Every row comes from one small tree of marks. Brackets hold a mark, then the marks that hang from it, in alphabetical order. Every link used is in the known rows. Which tree was each row made from?
Known rows
(F (W E T)): [0.94 -0.02 -0.23 0.47 1.55 0.75 -1.38 -3.15 1.55 -2.15 -0.18 0.31 -1.02 -0.39 0.32 -0.32 -0.13 -1.10 -0.59 0.60 -0.31 -1.90 0.53 2.07 0.09 0.93 -0.08 1.98 -0.91]
(D N U): [-1.08 -0.10 0.56 -0.36 0.56 -0.80 -0.84 0.10 0.44 0.58 -0.27 2.69 -5.14 0.33 0.25 -0.19 -0.20 0.49 0.68 0.81 -1.92 -1.09 1.33 -0.02 -1.10 -0.33 0.07 -0.34 -0.21]
(N (K E)): [-1.13 0.39 0.94 0.77 -0.82 0.90 -0.11 -1.08 -0.12 -0.91 -0.46 1.41 0.23 0.01 -0.39 -0.91 -0.46 0.30 -0.72 1.20 0.76 0.50 -0.09 -0.26 -1.68 0.21 -0.37 -0.42 -0.68]
(F (W E)): [0.71 -0.59 -0.90 1.07 0.13 -0.10 -0.45 -0.93 0.47 -2.04 0.31 0.18 -0.26 -0.66 0.39 -0.63 -0.16 -1.23 -0.37 0.36 -0.16 -1.20 0.59 1.82 0.19 0.85 -0.12 1.33 -1.57]
(W (E (D N)) F T): [2.18 -1.31 -0.46 1.21 1.79 1.33 -0.69 -2.61 -0.32 -1.67 -0.42 2.10 -6.95 0.02 0.43 -3.06 -0.75 -1.37 -1.77 0.60 -1.47 -3.29 0.54 0.19 -0.33 1.77 -0.82 2.46 3.13]
(W (E D) F): [2.29 -1.97 -1.18 1.85 -0.40 1.16 0.70 0.02 -1.42 -1.91 0.06 -0.58 -4.82 -1.01 -0.17 -3.04 -0.76 -1.60 -1.69 0.28 -0.61 -2.61 0.22 -0.04 0.00 1.51 -0.81 1.88 2.31]
(D (N K W) U): [-1.29 0.46 2.36 -0.40 0.04 2.17 -1.93 -0.32 0.41 0.49 -0.80 5.53 -4.41 0.98 0.65 0.36 0.19 0.35 0.46 1.60 -0.81 -1.29 1.01 0.22 -1.85 0.97 0.02 -3.24 1.66]
(D (N K W)): [-0.66 0.60 1.78 -0.01 0.13 2.09 -1.55 -0.68 -0.12 0.29 -0.26 5.94 -1.02 1.60 1.25 0.14 0.33 0.01 0.02 0.87 0.12 -0.26 0.12 0.20 -0.97 1.25 0.00 -3.06 1.87]
(E D W): [0.73 -0.84 -0.69 0.05 -0.52 1.26 2.94 0.54 -0.53 -0.07 -0.79 1.04 -1.98 0.02 0.50 -0.29 -0.15 -0.70 0.03 0.36 0.50 -2.54 -0.21 0.24 -1.84 0.51 0.53 -1.12 2.67]
(D (N (K (E W))) U): [-2.07 0.33 1.52 0.24 -0.32 1.04 0.45 -0.81 0.15 -0.52 -1.08 4.78 -4.39 0.50 0.38 -0.38 -0.44 0.31 0.18 2.08 -1.06 -1.27 1.28 0.10 -3.44 -0.12 0.23 -1.52 0.85]
(N (K (E D)) (W F)): [0.65 -1.10 1.99 1.75 -1.57 4.48 -1.40 0.54 -1.44 -1.36 -0.94 3.03 -3.67 0.29 0.06 -2.18 -0.65 -0.35 -1.66 1.52 1.01 -1.88 -0.04 -0.77 -2.11 1.48 -0.41 -0.77 2.76]
(U (D (N K W))): [0.22 -0.10 0.99 0.37 0.17 1.95 -1.09 -0.50 -0.14 0.25 -0.06 5.31 -3.25 1.41 1.06 -0.83 -0.15 0.49 -0.14 1.36 0.55 -1.68 0.13 0.02 -0.57 1.76 -0.11 -2.45 2.05]
(K (E (D U))): [-0.45 -1.41 -0.89 0.84 -0.86 0.03 -0.46 0.45 0.13 -0.75 -0.79 -0.02 -5.11 -0.99 -0.87 -1.97 -1.27 0.42 -0.26 1.39 -0.93 -2.26 1.01 -0.45 -2.46 -0.71 -0.08 2.10 -0.71]
(W (E K) T): [0.62 0.88 -0.08 -0.13 1.88 1.20 -0.66 -4.02 1.03 -1.41 -0.77 -0.46 -0.52 -0.52 -0.38 -0.71 -0.80 -0.83 -0.70 -0.02 -0.10 -1.00 -0.15 1.09 -0.68 1.15 -0.66 0.03 1.38]
(K E): [-0.64 -0.44 -0.63 0.87 -0.58 0.00 -1.03 -0.37 -0.08 -1.13 -0.08 0.34 0.06 -0.47 -0.28 -1.02 -0.86 0.11 -0.54 0.71 -0.40 0.13 0.58 -0.23 -1.15 -0.93 -0.14 2.28 -0.87]
(K (E (W F T))): [0.41 -0.35 1.18 0.80 0.08 3.20 -0.10 -1.61 -0.38 -1.85 -1.03 1.09 -2.05 -0.01 0.18 -0.61 -0.54 -0.64 -1.32 1.04 -0.42 -1.63 0.66 -0.07 -1.98 -0.36 0.27 2.29 2.89]
(K (E (D U) W)): [-0.41 -1.33 -0.80 0.65 -1.07 1.27 1.28 0.45 -0.17 -1.07 -1.18 0.98 -4.43 -0.87 -0.31 -1.18 -1.02 -0.24 -0.11 1.58 -0.74 -2.92 1.06 0.02 -3.56 -0.80 0.46 1.13 1.33]
(F (W (E D K) T)): [1.13 0.04 -0.11 0.49 1.54 1.05 -0.13 -2.85 1.20 -1.59 -0.94 -0.19 -3.11 -0.23 0.05 -1.31 -0.84 -1.02 -0.61 0.22 0.62 -2.95 -0.20 1.79 -1.10 1.96 -0.30 -0.15 -0.62]
(E K W): [-0.42 1.02 1.09 -0.57 -0.21 1.89 2.47 -0.24 -0.41 0.01 -1.03 0.52 0.82 0.37 0.47 1.02 -0.31 -0.43 0.31 -0.34 1.01 -0.42 -0.53 0.40 -2.03 0.57 0.41 -3.52 2.24]
(W (E D K) F): [1.87 -1.23 -0.36 1.61 -0.30 1.62 1.23 -0.11 -1.65 -1.59 -0.54 -0.97 -4.70 -0.78 -0.33 -3.02 -1.33 -1.39 -1.56 -0.27 0.16 -2.23 -0.30 -0.19 -0.81 2.10 -1.06 -0.39 2.29]

Which tree is each row?
[0.67 1.04 2.96 -0.38 0.76 4.05 1.66 -1.60 -0.50 -0.44 -1.53 0.36 -2.29 0.71 0.32 0.57 -0.28 -0.66 -0.78 -0.22 0.78 -1.53 -0.54 0.07 -1.76 1.25 0.25 -2.51 4.12] -> (E K (W F T))
[-0.06 0.13 0.63 0.41 0.44 -0.08 0.58 -0.71 -0.14 0.42 0.09 3.52 -3.70 1.23 0.68 -1.41 -0.33 0.66 -0.12 1.08 0.52 -1.20 -0.09 -0.27 -0.30 1.57 -0.37 -1.91 0.56] -> (U (D (N K)))
[2.56 -1.40 -0.42 1.20 1.23 2.07 -0.24 -2.43 -0.29 -2.01 -0.60 -0.43 -5.64 -0.76 -0.30 -2.81 -0.70 -1.38 -1.88 0.48 -0.72 -3.40 0.17 0.23 -0.15 1.65 -0.79 2.63 3.07] -> (W (E D) F T)
[0.01 -0.25 0.48 -0.81 1.42 1.39 1.25 -1.52 0.91 0.38 -1.58 3.54 -7.35 0.58 0.74 -0.23 -0.21 -0.20 0.47 1.20 -1.43 -4.15 0.91 0.46 -2.90 0.34 0.64 -0.87 3.23] -> (E (D N U) (W T))
[1.39 -0.17 2.36 0.14 0.76 4.47 -2.94 -1.00 -0.07 -0.70 -0.76 1.82 -2.47 0.57 0.47 0.16 0.21 -0.49 -1.05 0.39 -0.10 -1.64 0.24 0.05 0.04 1.01 0.10 0.39 3.78] -> (N (W F T))
[1.10 -1.23 -1.47 0.86 0.55 1.12 -1.87 -0.98 -0.04 -1.10 0.51 4.28 -3.25 0.36 1.11 -1.69 -0.65 -0.62 -0.37 0.94 -0.93 -2.44 0.92 0.76 0.05 1.27 -0.37 0.78 2.46] -> (U (D (N (W E))))
[-1.11 0.20 1.20 0.71 -0.27 2.15 -2.39 -1.03 -0.13 -0.57 -0.46 6.14 -0.94 1.22 1.03 -0.76 -0.39 0.08 -0.44 1.45 -0.19 -0.16 0.56 0.01 -2.00 0.59 -0.15 -1.21 1.14] -> (D (N (K E) W))
[0.35 0.13 0.27 -0.22 -0.34 1.91 3.40 0.34 -0.72 0.27 -1.39 0.46 -1.93 0.32 0.39 -0.24 -0.71 -0.54 0.21 -0.23 1.31 -2.14 -0.83 0.17 -2.62 1.21 0.40 -3.60 2.65] -> (E D K W)
[0.79 -1.67 -0.19 1.65 -1.33 2.37 1.60 0.93 -1.59 -1.62 -0.79 0.94 -3.78 -0.35 0.16 -1.97 -0.99 -0.81 -1.30 0.95 -0.11 -2.52 0.42 -0.57 -2.42 0.05 0.17 1.62 2.58] -> (K (E D (W F)))
[1.11 -0.49 1.41 0.47 -0.71 3.12 3.45 1.25 -1.91 -0.11 -1.39 0.19 -4.24 0.44 0.34 -1.01 -0.78 -0.85 -0.69 -0.33 1.19 -2.54 -0.74 -0.44 -2.32 1.71 0.17 -3.33 3.80] -> (E D K (W F))
[1.98 -0.60 0.29 0.98 1.35 2.12 -1.18 -2.92 -0.06 -2.24 -0.32 -0.33 -3.29 -0.71 -0.21 -1.57 -0.32 -1.39 -1.78 0.38 -0.99 -1.82 0.44 0.45 0.43 1.16 -0.74 2.64 2.76] -> (W E F T)
[1.41 0.10 2.08 -0.04 0.64 3.89 2.50 -1.00 -0.84 -0.13 -1.90 0.26 -5.03 0.60 0.20 -0.72 -0.68 -0.78 -0.88 -0.11 1.08 -3.19 -0.73 -0.16 -2.38 1.83 0.14 -2.63 4.57] -> (E D K (W F T))
[1.20 0.11 -0.88 0.18 1.69 1.11 0.17 -3.43 0.77 -1.19 -1.12 -0.50 -2.98 -0.65 -0.43 -1.86 -1.15 -0.88 -0.77 -0.02 0.07 -2.49 -0.40 0.83 -1.23 1.66 -0.76 -0.15 1.76] -> (W (E D K) T)
[-0.57 -0.09 3.42 0.30 -0.26 3.26 -1.92 0.47 -0.68 0.13 -0.78 5.25 -6.53 1.00 0.70 -0.37 0.24 0.11 -0.36 1.63 -0.89 -1.66 1.03 -0.30 -1.62 1.45 -0.08 -2.90 2.69] -> (D (N K (W F)) U)
[1.23 -1.25 0.39 0.82 -0.25 1.78 2.52 1.10 -1.69 -0.12 -0.56 3.43 -5.90 1.08 1.31 -1.44 -0.31 -0.96 -0.70 0.28 -0.44 -2.96 0.27 -0.43 -1.65 1.16 0.37 -0.91 3.93] -> (E (D N) (W F))
[-0.40 -0.30 2.29 1.39 -0.56 3.28 -2.40 -0.20 -1.21 -1.02 -0.41 5.82 -2.98 1.29 0.98 -1.40 -0.39 -0.24 -1.23 1.39 -0.28 -0.43 0.72 -0.50 -1.65 1.07 -0.30 -0.84 2.29] -> (D (N (K E) (W F)))
[1.22 -0.37 0.38 1.29 -0.11 1.70 0.39 -0.62 -1.40 -1.88 -0.19 -0.94 -2.24 -0.77 -0.36 -1.86 -0.92 -1.37 -1.54 -0.32 -0.07 -0.73 -0.03 0.04 -0.21 1.63 -0.96 -0.30 1.97] -> (W (E K) F)
[-0.31 0.16 0.10 0.25 0.42 2.05 -0.10 -2.37 0.64 -1.50 -0.93 1.43 0.04 -0.02 0.09 0.06 -0.46 -0.39 -0.49 1.02 -0.42 -1.21 0.61 0.46 -2.29 -0.85 0.47 1.95 1.74] -> (K (E (W T)))
[0.10 -0.90 -0.54 0.68 0.72 1.72 -2.69 -1.65 0.49 -0.77 -0.78 4.31 -3.92 0.68 0.68 -1.89 -1.05 -0.04 -0.66 1.30 -0.87 -2.35 0.78 -0.03 -2.20 0.07 -0.03 2.05 1.47] -> (K (E (D (N (W T)))))
[1.08 -0.85 -0.50 0.46 1.31 0.73 -0.87 -2.44 1.76 -1.79 -0.88 -0.05 -5.69 -0.94 -0.19 -1.14 -0.50 -0.83 -0.32 1.21 -0.78 -3.98 0.87 1.82 -1.06 1.10 -0.05 1.79 -0.75] -> (F (W (E (D U)) T))
[1.27 -1.26 0.77 0.98 -0.02 2.24 -1.75 0.80 -1.02 -0.19 0.27 4.07 -5.25 1.22 1.17 -1.43 -0.43 -0.04 -0.76 0.80 -0.47 -2.28 0.60 -0.38 0.14 1.40 -0.13 -0.04 2.97] -> (U (D (N (W F))))
[-0.72 -0.02 0.53 -0.30 0.41 -0.30 0.75 0.49 -0.09 1.21 -1.24 1.82 -7.16 0.46 -0.05 -1.51 -1.11 0.53 0.44 0.23 -0.52 -2.20 0.27 -0.43 -2.42 1.02 -0.13 -2.99 0.23] -> (E (D N U) K)
[1.19 0.12 2.03 -0.04 0.72 3.47 1.06 -1.38 -0.28 -0.85 -0.93 0.90 -2.36 0.48 0.55 0.52 0.35 -0.87 -0.91 0.43 -0.07 -1.97 0.16 0.15 -0.91 0.59 0.49 -0.02 4.11] -> (E (W F T))
[1.66 0.04 1.58 0.50 0.98 4.76 -2.73 -2.49 -0.18 -1.87 -0.88 1.39 -2.20 -0.18 0.16 -0.74 -0.62 -1.38 -1.55 0.14 -0.09 -1.84 0.19 0.65 -0.54 1.91 -0.60 -0.28 4.30] -> (N (W (E K) F T))
[0.79 0.56 0.39 -0.19 1.36 3.53 -2.72 -3.33 0.91 -1.54 -0.95 1.68 0.15 -0.26 0.13 -0.08 -0.58 -1.06 -0.63 0.20 -0.07 -1.48 0.04 1.33 -0.86 1.35 -0.42 -0.66 3.11] -> (N (W (E K) T))
[0.65 0.70 0.59 0.26 1.64 1.13 -1.01 -3.36 1.46 -1.82 -0.70 -0.14 -0.95 -0.23 0.08 -0.30 -0.53 -1.01 -0.48 0.08 0.43 -1.52 0.03 2.12 -0.55 1.52 -0.26 -0.09 -0.90] -> (F (W (E K) T))
[-0.81 -0.33 1.02 -0.37 0.27 1.41 -2.66 0.32 0.44 0.47 -0.41 4.55 -4.59 0.60 0.72 0.36 0.01 0.20 0.61 1.11 -1.83 -1.61 1.56 0.34 -1.39 -0.03 0.34 -0.99 1.52] -> (D (N W) U)
[0.63 0.01 -0.45 -0.21 1.56 1.16 -0.08 -3.19 1.25 -1.08 -1.43 -0.83 -5.74 -1.14 -0.95 -1.71 -1.23 -0.59 -0.40 0.67 -0.62 -3.35 0.31 0.85 -1.95 1.30 -0.65 -0.29 1.53] -> (W (E (D U) K) T)
[-0.96 -0.44 0.74 0.78 -1.00 0.82 0.31 -0.41 0.02 -0.61 -1.08 1.04 -4.51 -0.49 -0.86 -1.93 -0.86 0.60 -0.43 1.83 0.31 -1.68 0.31 -0.50 -2.81 0.34 -0.38 -0.69 -0.53] -> (N (K (E (D U))))
[-0.15 0.07 0.04 0.02 0.58 -0.30 1.18 0.14 -0.56 1.06 -0.77 2.16 -4.15 1.08 0.50 -1.60 -1.08 0.14 0.10 -0.37 0.40 -1.32 -0.46 -0.41 -1.65 1.39 -0.24 -2.74 0.43] -> (E (D N) K)
[-1.62 0.68 1.85 -0.36 0.39 -0.11 -0.11 -0.55 0.32 0.69 -0.70 3.70 -4.97 0.70 0.18 -0.22 0.11 0.76 0.47 1.37 -0.86 -0.72 0.79 -0.06 -1.65 0.57 -0.11 -2.60 -0.01] -> (D (N K) U)
[0.70 -0.88 -0.56 0.29 -0.26 2.73 -1.29 -0.30 0.04 -1.16 -1.04 1.23 -3.74 -1.03 -0.26 -1.19 -1.01 -0.94 -0.16 0.65 -0.40 -2.90 0.57 0.82 -1.98 1.39 -0.33 -1.55 2.59] -> (N (W (E (D U) K)))
[0.10 0.78 0.90 -0.73 1.71 1.86 2.15 -2.11 0.27 0.62 -1.74 3.35 -4.24 1.44 1.02 -0.40 -0.72 -0.40 0.12 0.08 0.32 -2.75 -0.46 0.35 -2.93 1.39 0.47 -3.16 3.46] -> (E (D N) K (W T))
[0.53 -0.98 -0.45 0.23 0.16 1.07 -1.10 0.58 -0.28 0.49 -0.31 4.38 -3.79 0.97 1.12 -1.24 -0.37 -0.30 0.02 0.43 -0.47 -2.10 0.24 -0.06 -1.08 0.94 0.08 -0.77 1.91] -> (E (D (N W)))
[1.55 0.26 1.22 0.64 1.38 2.63 -0.73 -3.09 -0.25 -1.90 -0.78 -0.76 -3.14 -0.47 -0.43 -1.51 -0.83 -1.18 -1.72 -0.08 -0.26 -1.42 -0.12 0.39 -0.28 1.70 -0.92 0.47 2.72] -> (W (E K) F T)
[1.14 -0.14 -0.37 0.09 1.31 3.07 -3.11 -3.19 1.07 -1.85 -0.37 2.12 0.09 -0.44 0.38 0.00 -0.10 -1.28 -0.66 0.61 -0.68 -1.76 0.61 1.44 -0.22 0.84 -0.20 1.33 3.21] -> (N (W E T))
[2.18 -0.54 0.45 0.91 1.32 2.50 0.13 -2.55 -0.46 -1.71 -1.14 -0.90 -5.58 -0.56 -0.48 -2.68 -1.24 -1.24 -1.80 -0.01 -0.01 -2.92 -0.38 0.15 -0.93 2.21 -1.00 0.34 3.08] -> (W (E D K) F T)
[0.95 -0.58 -0.82 1.03 0.15 0.27 0.69 -0.61 0.15 -1.51 -0.41 -0.26 -2.32 -0.49 0.15 -1.63 -1.00 -1.17 -0.37 0.00 0.74 -2.23 -0.18 1.51 -1.03 1.90 -0.40 -0.78 -1.29] -> (F (W (E D K)))
[0.79 -0.52 -0.82 0.67 0.51 1.51 -1.50 -1.06 -0.19 -0.80 0.10 3.90 -3.17 0.57 0.99 -1.57 -1.04 -0.43 -0.30 0.60 -0.27 -2.09 0.45 0.65 -0.56 1.77 -0.48 -1.09 2.40] -> (U (D (N (W (E K)))))
[1.85 -0.71 1.19 0.31 0.53 3.37 2.08 -0.85 -0.54 -0.62 -1.32 0.82 -5.12 0.36 0.43 -0.79 -0.10 -0.92 -1.04 0.48 0.18 -3.63 -0.18 -0.08 -1.60 1.14 0.39 -0.11 4.58] -> (E D (W F T))
[0.02 1.17 2.79 -0.61 0.81 4.12 -2.15 -2.69 1.10 -0.21 -1.23 3.26 -0.03 0.86 0.32 0.98 0.53 0.06 -0.37 1.07 1.10 -0.89 -0.42 0.56 -1.03 1.41 0.04 -2.56 2.70] -> (N K (W T))
[0.41 0.37 2.30 0.24 -0.50 3.19 2.45 0.64 -1.61 -0.43 -0.97 0.28 -1.50 0.53 0.39 0.36 -0.38 -0.77 -0.62 -0.42 0.88 -0.93 -0.48 -0.18 -1.65 1.12 0.18 -3.21 3.42] -> (E K (W F))
[-0.33 -0.11 0.64 -0.30 -0.22 0.50 1.24 0.78 -0.07 0.86 -1.36 -0.97 -5.66 -0.39 -0.86 -1.02 -1.05 0.48 0.42 0.17 0.31 -2.25 -0.12 -0.34 -2.25 0.82 -0.17 -2.82 0.16] -> (E (D U) K)
[-0.32 0.01 0.83 -0.51 -0.54 1.88 3.08 0.69 -0.31 0.43 -1.81 0.18 -5.02 -0.20 -0.18 -0.06 -0.84 -0.21 0.59 0.42 0.46 -3.05 0.03 0.17 -3.45 0.87 0.47 -3.78 2.42] -> (E (D U) K W)
[-0.13 1.61 1.78 -1.08 1.23 2.75 1.57 -2.42 0.57 -0.07 -1.50 0.69 0.00 0.61 0.37 1.33 -0.18 -0.32 0.11 -0.09 0.93 -1.08 -0.53 0.76 -2.10 0.72 0.44 -2.88 2.95] -> (E K (W T))
[0.33 0.10 -0.17 0.78 0.18 0.28 -0.09 -1.11 0.33 -1.72 -0.20 -0.22 -0.14 -0.42 0.25 -0.60 -0.66 -1.11 -0.25 -0.12 0.50 -0.83 0.06 1.76 -0.47 1.47 -0.31 -0.73 -1.68] -> (F (W (E K)))
[-0.15 -0.15 0.25 0.33 0.26 -0.19 1.30 -0.37 -0.37 0.69 -0.53 3.55 -4.20 1.14 0.62 -1.72 -0.25 0.15 -0.14 0.72 0.30 -1.47 -0.39 -0.34 -1.32 1.53 -0.25 -2.32 0.58] -> (E (D (N K)))
[-0.66 0.25 1.66 -0.94 1.56 2.11 -3.47 -1.63 1.40 0.40 -0.95 4.64 -5.27 0.71 0.61 0.59 0.04 0.29 0.40 1.29 -1.89 -2.15 1.46 0.56 -1.42 0.15 0.44 -0.39 2.24] -> (D (N (W T)) U)
[-0.06 -0.58 -0.69 0.45 0.85 1.22 0.40 -2.09 0.38 -0.91 -1.13 3.82 -3.81 0.67 0.80 -1.43 -0.99 -0.34 -0.52 1.25 -0.86 -2.69 0.75 0.19 -3.11 -0.22 0.46 1.76 2.26] -> (K (E (D N) (W T)))
[0.87 -0.49 -1.67 0.76 0.14 0.27 1.15 -1.10 -0.38 -1.16 -0.48 -0.55 -2.15 -0.93 -0.42 -2.23 -1.29 -1.06 -0.53 -0.23 0.27 -1.84 -0.43 0.53 -1.11 1.46 -0.79 -0.78 0.94] -> (W (E D K))
[-0.49 -0.22 0.97 -0.40 0.19 1.68 -0.87 0.68 -0.06 1.07 -1.29 3.48 -6.72 0.74 0.39 -0.88 -1.00 0.26 0.53 0.55 -0.41 -2.68 0.55 -0.07 -2.62 1.26 0.03 -3.47 1.76] -> (E (D (N W) U) K)
